What can hang from each mark
K_853: K_96 K_119 K_225 K_457 K_480
K_250: K_225 K_480
K_975: K_96 K_480
K_96: K_853 K_975
K_195: K_853
K_751: K_853
K_225: K_250 K_853
K_701: K_195
K_480: K_701 K_853 K_975

Known rows, with every way that one mark hangs from another
{K_480 K_701 {K_853 K_119 K_225 K_457} K_975}: [ 0.22  0.02 -0.10  0.04  0.14  0.04  0.11  0.09  0.05 -0.18  0.07  0.72
 -0.03  0.10  0.06 -0.09  0.11 -0.13  0.06 -0.16 -0.27 -0.07 -0.10 -0.34]
{K_225 K_250}: [ 0.08  0.13  0.12  0.05 -0.09 -0.21 -0.13  0.24 -0.02 -0.12 -0.07 -0.65
  0.05  0.04  0.02  0.04  0.13 -0.17  0.01  0.16  0.31  0.02  0.06  0.15]
{K_250 K_225 {K_480 K_701}}: [-0.04 -0.20 -0.01 -0.02 -0.08 -0.03 -0.21  0.27 -0.01 -0.50  0.02  0.44
  0.14  0.05  0.09  0.11 -0.09 -0.38 -0.03  0.12  0.21  0.08  0.01  0.11]
{K_195 {K_853 K_480}}: [ 0.00  0.08  0.02 -0.07 -0.13 -0.09 -0.06 -0.28  0.04 -0.20 -0.14 -0.20
 -0.08 -0.04 -0.07  0.03 -0.04  0.22 -0.08 -0.06 -0.21  0.05 -0.01  0.19]
{K_195 {K_853 K_96 K_119 K_225}}: [-0.20  0.19  0.00  0.05 -0.01  0.20  0.21 -0.14  0.01  0.23  0.02 -0.06
 -0.32 -0.03 -0.02  0.03 -0.02  0.05 -0.04  0.02 -0.32  0.12 -0.07 -0.24]
{K_195 {K_853 K_96 K_457}}: [ 0.03  0.15  0.03 -0.08 -0.01 -0.11  0.07 -0.21  0.02  0.12  0.00 -0.30
 -0.13 -0.03 -0.15 -0.05  0.01  0.44 -0.03 -0.14 -0.06  0.02 -0.08  0.20]
{K_975 K_480}: [-0.07 -0.14  0.03 -0.05 -0.21 -0.29 -0.06 -0.05 -0.06 -0.20 -0.05 -0.22
  0.04  0.03  0.00  0.15 -0.07 -0.09 -0.20  0.00  0.28 -0.07  0.06  0.10]
{K_195 K_853}: [ 0.05  0.02  0.06 -0.02 -0.19 -0.12 -0.14 -0.17  0.05 -0.01 -0.11 -0.25
 -0.01 -0.05 -0.11  0.02  0.00  0.12 -0.10 -0.02 -0.10  0.10 -0.08  0.12]
{K_250 {K_480 K_701 {K_975 K_96}}}: [-0.04 -0.13  0.01 -0.08 -0.06  0.01  0.15  0.12 -0.19 -0.41 -0.04  0.02
  0.36  0.09 -0.02  0.13 -0.03 -0.21 -0.02 -0.02  0.12 -0.05  0.05  0.18]
{K_480 {K_701 K_195} {K_853 K_119 K_457}}: [ 0.07  0.06 -0.09  0.03  0.18 -0.12 -0.03  0.06  0.24 -0.11 -0.04  0.33
 -0.03 -0.08 -0.15 -0.13  0.03 -0.29 -0.01 -0.15 -0.07 -0.02 -0.06 -0.22]
{K_480 K_701 K_853}: [ 0.10 -0.01 -0.01 -0.03  0.01 -0.35 -0.17  0.08  0.06 -0.18 -0.11  0.10
  0.06 -0.05 -0.12 -0.01 -0.02 -0.28 -0.03 -0.04  0.08  0.11 -0.08 -0.10]
{K_195 {K_853 K_457}}: [ 0.15  0.05  0.03 -0.04 -0.14 -0.16 -0.09 -0.18  0.11 -0.05 -0.07 -0.16
 -0.07 -0.02 -0.12 -0.04  0.04  0.36 -0.08 -0.15 -0.07  0.01 -0.10  0.18]
{K_701 K_195}: [-0.03 -0.07  0.04  0.13 -0.10  0.08 -0.36  0.08 -0.02  0.16  0.11 -0.12
  0.17 -0.16 -0.11  0.05  0.05 -0.27 -0.11  0.03  0.27  0.00  0.06  0.01]
{K_96 {K_853 K_225 K_457} {K_975 {K_480 {K_701 K_195}}}}: [ 0.04 -0.33 -0.07  0.09  0.01  0.23 -0.12 -0.10  0.14  0.10  0.07  0.32
  0.17  0.01  0.16 -0.07 -0.09  0.23 -0.01 -0.17  0.06 -0.16 -0.12 -0.05]
{K_250 {K_225 K_853}}: [ 0.16 -0.11  0.07 -0.04 -0.20 -0.04 -0.43  0.21  0.05  0.04 -0.01  0.08
 -0.03  0.05 -0.03  0.04  0.04 -0.14  0.01  0.24  0.16  0.15  0.02  0.03]
{K_751 {K_853 K_96 K_457}}: [ 0.29  0.12  0.05 -0.02 -0.07 -0.29  0.01 -0.09  0.08  0.34 -0.10 -0.02
  0.02 -0.01 -0.05 -0.02  0.10  0.07  0.00  0.03  0.15  0.05 -0.05  0.30]
{K_96 {K_853 K_225 K_457} {K_975 K_480}}: [ 0.05 -0.32 -0.04  0.10 -0.16  0.15  0.01 -0.16  0.09  0.06  0.07  0.19
  0.12  0.03  0.20 -0.03 -0.07  0.43 -0.08 -0.08  0.09 -0.15 -0.12  0.00]
{K_975 {K_96 {K_853 K_119 K_457 K_480}}}: [-0.08  0.07  0.02 -0.04 -0.11  0.14  0.33 -0.21 -0.01  0.05 -0.07 -0.34
  0.08  0.04 -0.11  0.10 -0.07  0.16  0.08  0.00  0.13  0.02  0.05  0.00]
{K_195 {K_853 {K_96 K_975}}}: [-0.06  0.02  0.04  0.00 -0.11  0.03  0.03 -0.20 -0.09  0.18 -0.01 -0.37
 -0.04 -0.03 -0.08  0.01 -0.03  0.28 -0.06  0.00 -0.11  0.03 -0.08  0.11]
{K_975 {K_96 {K_853 K_225}} {K_480 K_701}}: [-0.26 -0.22  0.02 -0.11  0.10  0.01  0.00 -0.10 -0.01  0.12 -0.10 -0.19
  0.17  0.01 -0.03  0.12 -0.25 -0.16  0.09 -0.13  0.15  0.02  0.06 -0.16]
{K_480 K_701 {K_853 K_96 K_225}}: [-0.10  0.07 -0.03  0.01  0.22 -0.15 -0.06  0.11 -0.03  0.12  0.06  0.21
 -0.13 -0.10 -0.03 -0.02 -0.07 -0.21  0.05 -0.06 -0.03  0.14 -0.06 -0.31]
{K_701 {K_195 {K_853 K_119 {K_225 K_250} K_457 K_480}}}: [-0.10  0.10 -0.03  0.10  0.15  0.27 -0.17 -0.08  0.18  0.10  0.04  0.01
 -0.12 -0.14 -0.01 -0.11  0.03  0.00  0.01 -0.12 -0.26 -0.05  0.06 -0.08]
{K_225 {K_250 {K_480 K_701 {K_853 K_96 K_119} K_975}}}: [-0.06  0.13  0.03 -0.06  0.12 -0.15  0.23  0.21 -0.03 -0.38 -0.12 -0.37
  0.16  0.06  0.04 -0.05  0.07 -0.19  0.07  0.12  0.00 -0.02  0.08  0.20]
{K_96 {K_853 {K_480 K_701}} K_975}: [ 0.12 -0.14 -0.04  0.03 -0.18  0.18  0.04 -0.16  0.02 -0.17 -0.07  0.02
  0.24  0.08  0.06  0.03 -0.05  0.14 -0.02  0.03  0.07 -0.06 -0.10  0.17]
{K_751 {K_853 {K_96 {K_975 K_480}}}}: [ 0.15 -0.06  0.05  0.01 -0.15 -0.19 -0.01 -0.12 -0.01  0.36 -0.14 -0.08
  0.10  0.00  0.03  0.04  0.03 -0.06 -0.04  0.15  0.09  0.03 -0.03  0.23]
{K_701 {K_195 K_853}}: [-0.05 -0.06  0.04  0.08 -0.04  0.09 -0.38 -0.10  0.08  0.21  0.02 -0.16
  0.13 -0.20 -0.15 -0.03  0.00 -0.08 -0.08 -0.04 -0.03  0.04  0.02  0.07]
{K_975 K_96 {K_480 K_701 {K_853 K_119 K_225}}}: [-0.34 -0.17 -0.02 -0.07  0.13 -0.08  0.15 -0.06 -0.04  0.03 -0.10 -0.07
 -0.05 -0.01 -0.02  0.09 -0.22 -0.28  0.04 -0.08 -0.03  0.00  0.08 -0.43]

Rows
[ 0.08  0.26 -0.06 -0.11  0.07  0.02  0.35 -0.17 -0.24 -0.19  0.20 -0.05
 -0.06  0.14  0.00  0.03  0.08  0.49  0.03 -0.17  0.11 -0.20  0.10  0.32] => {K_853 K_96 K_457 {K_480 K_975}}
[-0.08  0.11 -0.05  0.01  0.09  0.20  0.10 -0.27 -0.03  0.09  0.10  0.03
 -0.29 -0.02  0.08 -0.06 -0.05  0.56  0.01 -0.20 -0.32 -0.06 -0.05 -0.01] => {K_195 {K_853 {K_96 K_975} K_225 K_457 K_480}}
[-0.18 -0.09 -0.05 -0.02 -0.07 -0.05  0.21  0.04  0.03 -0.38  0.08  0.36
 -0.02 -0.05  0.07 -0.01 -0.10  0.09 -0.05  0.18  0.02  0.07  0.04  0.07] => {K_250 K_225 {K_480 {K_853 K_96 K_119 K_457}}}
[-0.09  0.07 -0.07  0.14  0.00  0.06  0.34 -0.04 -0.01  0.14  0.16  0.21
 -0.28 -0.05  0.07 -0.06  0.02  0.25 -0.06  0.03 -0.13 -0.01 -0.07 -0.36] => {K_480 {K_853 {K_96 K_975} K_119 K_225 K_457}}
[-0.01  0.04 -0.03  0.17  0.04  0.26  0.11  0.11 -0.19  0.33  0.36  0.13
 -0.25  0.04  0.16  0.02  0.06  0.37 -0.02 -0.11  0.16 -0.12 -0.06 -0.22] => {K_853 {K_96 K_975} K_225 K_457}
[-0.14  0.12 -0.03  0.01 -0.07  0.14  0.27 -0.12 -0.30 -0.06  0.13 -0.29
 -0.10  0.08  0.05  0.13 -0.03  0.21 -0.06  0.06  0.13 -0.11  0.07  0.12] => {K_853 {K_96 K_975} K_480}
[ 0.19  0.09  0.05  0.05 -0.01 -0.11 -0.20 -0.02  0.13  0.15 -0.19  0.12
 -0.05 -0.04  0.18  0.00  0.06 -0.19  0.06  0.12 -0.13  0.10  0.05  0.10] => {K_751 {K_853 {K_225 K_250} K_480}}
[-0.21  0.16  0.03  0.05  0.23  0.16  0.11  0.27 -0.20  0.10  0.17 -0.18
 -0.07  0.01  0.16  0.04  0.03 -0.13  0.10  0.06  0.05  0.02  0.08 -0.07] => {K_853 K_96 {K_225 {K_250 {K_480 K_701 K_975}}}}
[ 0.14  0.18  0.04  0.02 -0.15 -0.13  0.21 -0.07  0.07  0.33 -0.18 -0.02
 -0.04  0.02 -0.04  0.05  0.09 -0.28 -0.03  0.22  0.00  0.12 -0.04  0.10] => {K_751 {K_853 K_96 K_119}}
[-0.08 -0.03  0.02  0.04 -0.13 -0.18  0.09 -0.09 -0.13  0.11  0.06 -0.22
  0.03 -0.11 -0.05  0.00 -0.03  0.19 -0.08  0.13  0.10  0.05 -0.02 -0.03] => {K_480 {K_853 {K_96 K_975}}}
[ 0.01 -0.31 -0.02  0.08 -0.13  0.03 -0.18  0.06 -0.09 -0.09  0.03 -0.03
  0.16  0.08  0.07  0.09 -0.03 -0.17 -0.15 -0.03  0.21 -0.19 -0.03 -0.05] => {K_96 {K_975 {K_480 {K_701 K_195}}}}
[ 0.14  0.30  0.11 -0.18  0.16 -0.23  0.04  0.24  0.10  0.17 -0.18 -0.88
 -0.14  0.07 -0.13 -0.16  0.18  0.21  0.15  0.08  0.10  0.01  0.08  0.32] => {K_225 K_250 {K_853 K_96 K_457}}
[-0.12  0.06 -0.08  0.09  0.17  0.09  0.20  0.12 -0.01  0.08  0.06  0.33
 -0.20  0.00  0.04 -0.02 -0.03 -0.28  0.02  0.02 -0.18  0.06 -0.11 -0.50] => {K_480 K_701 {K_853 {K_96 K_975} K_119 K_225}}
[-0.13 -0.12  0.00 -0.07 -0.13  0.16  0.11  0.20  0.00 -0.22 -0.03  0.14
 -0.02  0.06  0.05  0.03 -0.04 -0.08 -0.03  0.31 -0.03  0.07  0.05  0.12] => {K_250 {K_225 {K_853 {K_96 K_975} K_119}} K_480}
[-0.04  0.01 -0.03  0.03  0.43  0.13 -0.22  0.15 -0.07  0.22  0.15  0.23
  0.19 -0.10  0.02 -0.15  0.03 -0.25  0.22 -0.09 -0.19 -0.01  0.05 -0.21] => {K_480 {K_701 K_195} {K_853 K_96 {K_225 K_250}} K_975}
[ 0.29  0.26 -0.06 -0.09  0.09 -0.06  0.32 -0.15  0.10  0.04 -0.17  0.33
 -0.06  0.16  0.00 -0.03  0.12 -0.09  0.08 -0.04 -0.17 -0.06 -0.01  0.23] => {K_751 {K_853 K_96 K_119 K_457 {K_480 K_701 K_975}}}
[ 0.12  0.23  0.11 -0.18  0.05 -0.19 -0.09  0.17  0.11 -0.15 -0.31 -0.77
 -0.09  0.07 -0.05 -0.09  0.13 -0.01  0.10  0.16 -0.05  0.03  0.14  0.31] => {K_225 K_250 {K_853 K_480}}
[-0.23  0.05  0.00  0.12  0.09  0.32 -0.14 -0.07  0.06  0.38  0.11 -0.04
 -0.07 -0.18 -0.09 -0.03 -0.01 -0.13 -0.03 -0.01 -0.19  0.05  0.02 -0.19] => {K_701 {K_195 {K_853 K_96 K_119 K_225}}}
[-0.36 -0.24  0.04 -0.05 -0.02 -0.16  0.02 -0.15 -0.12  0.15 -0.03 -0.29
  0.02 -0.11  0.00  0.10 -0.24  0.04 -0.02 -0.02  0.08  0.01  0.14 -0.28] => {K_975 K_96 {K_480 {K_853 K_225}}}
[ 0.18  0.03 -0.02 -0.09 -0.04  0.04 -0.18  0.17  0.15 -0.20 -0.05  0.32
 -0.20  0.15  0.00 -0.01  0.07 -0.13  0.06  0.11 -0.01  0.05  0.01 -0.01] => {K_250 {K_225 {K_853 K_119 K_457 {K_480 K_701}}}}
[-0.03 -0.15 -0.03 -0.03  0.00 -0.08  0.07  0.09 -0.07 -0.43 -0.01  0.41
  0.24 -0.04  0.08  0.01 -0.05 -0.14 -0.06 -0.02 -0.12  0.01  0.00  0.04] => {K_250 {K_480 K_701 {K_853 K_225} K_975}}
[ 0.08 -0.11  0.00 -0.02  0.25  0.31 -0.28  0.05 -0.09  0.21  0.09  0.18
  0.29  0.04 -0.10 -0.02  0.02 -0.21  0.20 -0.26 -0.11 -0.09  0.01 -0.13] => {K_480 {K_701 {K_195 {K_853 K_225 K_457}}} {K_975 K_96}}
[-0.04 -0.30 -0.01 -0.04 -0.11  0.00 -0.02  0.02 -0.10 -0.36  0.10  0.40
  0.29 -0.02  0.10 -0.01 -0.10  0.20  0.05  0.10  0.02  0.01  0.09  0.12] => {K_250 K_225 {K_480 {K_853 K_457} {K_975 K_96}}}
[ 0.21 -0.01 -0.10  0.00  0.19  0.03  0.00  0.02  0.11 -0.14  0.04  0.52
  0.18  0.02 -0.10 -0.15  0.11 -0.21  0.06 -0.18 -0.19 -0.13 -0.04 -0.13] => {K_480 {K_701 K_195} {K_853 K_119 K_457} K_975}
[ 0.09  0.03 -0.02 -0.05 -0.06  0.16 -0.02  0.11  0.03 -0.03  0.04  0.17
 -0.22  0.14  0.03 -0.01  0.05  0.08  0.05  0.17  0.00  0.01  0.03  0.00] => {K_250 {K_225 {K_853 {K_96 K_975} K_119 K_457 K_480}}}
[ 0.14  0.11  0.04  0.14  0.05 -0.01 -0.14  0.26  0.05  0.03  0.15 -0.02
 -0.21  0.02  0.17 -0.03  0.14  0.12  0.02 -0.09  0.17 -0.05  0.00 -0.13] => {K_853 {K_225 K_250} K_457}
